Each row was made from one small tree. The marks that hang from a mark follow it in brackets, in alphabetical order. Every link used is in the known rows. Write each row's tree.
Known rows
burak[pekof[kunol] sozo]: [ 0.260, -2.005, -7.110, -1.188, -2.442, -2.769, -6.131,  0.019,  1.798,
  3.371,  3.383, -2.523, -2.154,  5.252, -0.165, -2.483, -7.259, -0.015]
dekevu[sozo[burak dusos kunol]]: [ 0.952, -0.753, -5.236, -3.058, -1.667, -1.231, -3.626,  1.220, -1.403,
  3.702,  1.385,  3.077, -3.515,  4.919,  0.722,  0.103,  1.835, -0.956]
dekevu[sozo[burak]]: [-0.106, -1.948, -5.409, -1.648, -2.569, -2.038, -2.789, -0.652, -2.089,
  2.661,  1.225,  1.734, -0.176,  5.524,  0.141, -0.054, -0.359,  0.656]
pekof[burak[sozo[dekevu dusos]] kunol[tepuf]]: [ 0.391, -2.701, -7.129, -7.073, -0.533, -1.034, -5.434, -0.861, -0.297,
  5.245,  4.058, -0.647, -6.337,  4.339,  1.503, -5.301, -2.811, -4.868]
pekof[burak kunol[sozo[dekevu] tepuf]]: [ 2.058, -3.724, -5.218, -6.109,  0.994, -1.972, -1.773, -1.299, -1.402,
  2.778,  3.135, -0.221, -3.739,  6.016,  1.645, -4.365, -2.471, -6.935]
pekof[burak[sozo] kunol[tepuf]]: [-1.192, -2.933, -6.122, -2.504, -1.219, -2.084, -4.217, -2.575, -0.428,
  5.065,  3.706, -2.509, -3.477,  5.799, -0.069, -5.120, -5.910, -1.916]
sozo[burak dekevu dusos]: [ 1.935, -0.308, -6.415, -6.312, -1.339, -1.449, -4.695,  0.684, -1.414,
  2.588,  1.869,  3.315, -2.517,  2.889,  2.615, -1.070,  1.218, -3.354]
kunol[sozo]: [-0.879, -2.754, -2.583, -1.865, -0.634, -1.183, -2.119, -1.050, -2.287,
  1.403,  2.886,  1.264,  0.280,  6.111,  2.393, -0.051, -2.972, -1.115]
kunol[sozo[burak[pekof]] tepuf]: [ 2.556, -4.024, -5.582, -1.215, -1.004, -1.844, -2.150, -0.682, -1.888,
  3.131,  1.848,  2.127, -2.813,  5.943, -0.480, -3.647, -0.024, -2.726]
dekevu[sozo[burak[pekof] dusos kunol[tepuf]]]: [ 1.869, -2.858, -6.473, -2.459, -1.855, -1.232, -2.802,  1.198, -1.595,
  5.037,  2.102,  2.626, -6.101,  5.309, -1.080, -2.797,  2.491, -2.018]
dekevu[sozo[burak dusos kunol[tepuf]]]: [-0.311, -2.414, -4.858, -3.526, -1.084, -0.525, -1.827, -0.033, -2.653,
  4.814,  2.068,  2.946, -5.267,  5.486, -0.338, -1.521,  3.119, -1.761]
kunol[sozo[burak dekevu dusos]]: [ 3.143, -1.720, -5.215, -6.299, -0.185, -0.809, -4.157,  0.943, -1.617,
  1.913,  1.494,  4.330, -3.022,  4.108,  3.050, -1.019,  2.211, -4.829]
burak[pekof[kunol] sozo[dekevu dusos]]: [ 1.828, -1.671, -8.065, -5.736, -1.788, -1.818, -7.286,  1.756,  1.908,
  3.530,  3.807, -0.699, -4.947,  3.819,  1.451, -2.708, -4.071, -3.178]
dekevu[sozo[burak[pekof[kunol]]]]: [ 2.706, -2.270, -7.827, -1.426, -2.294, -3.026, -3.840,  0.586,  0.483,
  3.020,  1.238, -0.866, -2.023,  5.809, -1.271, -2.190, -2.081, -0.672]
tepuf[kunol[sozo[burak]]]: [ 1.832, -3.973, -1.746, -2.096, -1.817, -2.157, -2.539, -1.693, -2.892,
  1.960,  0.811,  3.012, -0.884,  6.274,  1.338, -1.326, -0.891, -0.913]
kunol[sozo[burak[pekof] dekevu dusos] tepuf]: [ 4.027, -3.699, -6.529, -5.757, -0.371, -0.879, -3.332,  0.957, -1.771,
  3.310,  2.233,  3.895, -5.647,  4.439,  1.141, -3.792,  3.119, -5.741]
burak[pekof[kunol[tepuf]] sozo[dekevu dusos]]: [ 0.493, -3.448, -7.738, -6.176, -1.308, -1.198, -5.589,  0.458,  0.638,
  4.635,  4.454, -0.855, -6.596,  4.399,  0.373, -4.484, -2.579, -3.805]

Which tree is each row?
[ 1.792, -2.418, -4.425, -2.523,  0.269, -1.918, -3.159, -1.202, -0.785,
  2.301,  2.533, -1.134, -1.138,  6.411,  2.150, -3.192, -4.855, -3.363]
pekof[burak kunol[sozo]]
[ 0.616, -3.358, -7.857, -4.809, -1.834, -2.651, -4.783, -0.019,  1.221,
  3.890,  4.050, -1.613, -4.582,  4.853, -0.650, -3.675, -4.799, -3.598]
burak[pekof[kunol[tepuf]] sozo[dekevu]]
[ 2.957,  0.926, -6.340, -6.345, -0.916, -1.990, -4.798,  1.947, -0.252,
  2.851,  1.603,  3.883, -3.749,  2.838,  2.410, -0.176,  1.216, -4.738]
sozo[burak dekevu dusos kunol]
[ 1.767, -3.385, -4.954, -6.741,  0.473, -0.166, -2.479, -0.210, -2.825,
  3.098,  2.094,  4.259, -4.685,  4.708,  1.981, -2.519,  3.716, -5.585]
kunol[sozo[burak dekevu dusos] tepuf]
[ 3.765, -2.248, -8.499, -6.640, -0.400, -1.790, -4.009,  0.672, -0.051,
  3.987,  2.338,  0.563, -6.000,  3.615,  0.107, -4.797,  0.878, -5.467]
sozo[burak[pekof[kunol[tepuf]]] dekevu dusos]
[ 1.972, -3.863, -5.085, -7.564,  1.408, -0.463, -2.633, -0.761, -1.869,
  3.534,  3.453,  0.524, -5.671,  5.487,  2.575, -5.166, -0.262, -7.234]
pekof[burak kunol[sozo[dekevu dusos] tepuf]]
[-1.227, -1.706, -5.170, -6.374, -1.207, -0.797, -4.554,  0.605, -0.750,
  4.585,  4.210,  2.238, -6.110,  4.026,  1.537, -1.336, -0.983, -3.903]
burak[sozo[dekevu dusos kunol[tepuf]]]
[ 0.535, -1.395, -6.156, -6.153, -1.231, -1.353, -5.339,  0.459, -0.667,
  5.419,  4.090,  2.144, -6.845,  3.902,  1.807, -3.578, -1.620, -5.193]
pekof[burak[sozo[dekevu dusos kunol[tepuf]]]]
[-0.732, -1.396, -4.462, -5.391, -0.790, -2.363, -1.276, -0.123, -1.522,
  2.873,  3.666,  1.635, -3.022,  4.266,  1.215, -0.581, -1.660, -4.585]
sozo[dekevu kunol[tepuf]]
[ 0.707, -4.496, -1.193, -5.361, -1.589, -2.020, -2.025, -0.836, -2.939,
  0.924,  2.648,  2.781, -1.324,  5.936,  2.935, -0.324, -1.960, -3.093]
tepuf[kunol[sozo[dekevu]]]
[ 1.715, -0.603, -6.021, -6.808, -0.264, -1.425, -2.992,  0.754, -1.423,
  3.954,  2.225,  3.740, -5.503,  3.312,  1.217, -1.811,  2.664, -5.503]
sozo[burak dekevu dusos kunol[tepuf]]
[ 4.086, -1.072, -7.583, -5.789, -1.262, -2.052, -3.944,  2.061, -0.393,
  4.152,  2.326,  3.403, -6.356,  3.077,  0.328, -3.164,  1.976, -5.677]
sozo[burak[pekof] dekevu dusos kunol[tepuf]]
[ 2.783, -3.428, -5.724, -7.734,  1.474, -0.575, -2.714, -0.269, -1.370,
  3.099,  1.916,  1.888, -5.407,  5.055,  1.395, -3.389,  2.633, -6.626]
pekof[kunol[sozo[burak dekevu dusos] tepuf]]
[ 2.418, -1.927, -5.108, -2.613,  0.208, -2.148, -3.245, -0.769, -0.154,
  1.848,  0.838,  0.289, -0.910,  5.962,  0.812, -1.479, -2.062, -2.816]
pekof[kunol[sozo[burak]]]
[ 0.664, -1.041, -6.624, -5.689, -2.173, -1.448, -6.954,  0.404, -0.645,
  4.012,  3.705,  1.761, -3.876,  3.468,  3.224, -2.890, -3.045, -3.074]
pekof[burak[sozo[dekevu dusos]]]
[-0.875, -3.698, -6.589, -3.060, -1.401, -0.738, -5.125, -0.648,  0.022,
  5.217,  4.492, -1.976, -5.902,  5.275, -0.305, -4.915, -3.613, -1.097]
burak[pekof[kunol[tepuf]] sozo[dusos]]
[ 1.599,  0.688, -5.242, -3.236, -1.029, -1.525, -4.377,  0.755, -0.808,
  3.446,  1.562,  2.948, -2.943,  3.718,  1.689, -0.684,  0.258, -2.003]
sozo[burak dusos kunol]
[ 0.269, -0.927, -5.020, -2.180, -0.989, -2.369, -1.825, -0.929, -1.502,
  3.846,  1.834,  1.935, -2.700,  4.664, -0.434, -1.673, -0.617, -2.405]
sozo[burak kunol[tepuf]]
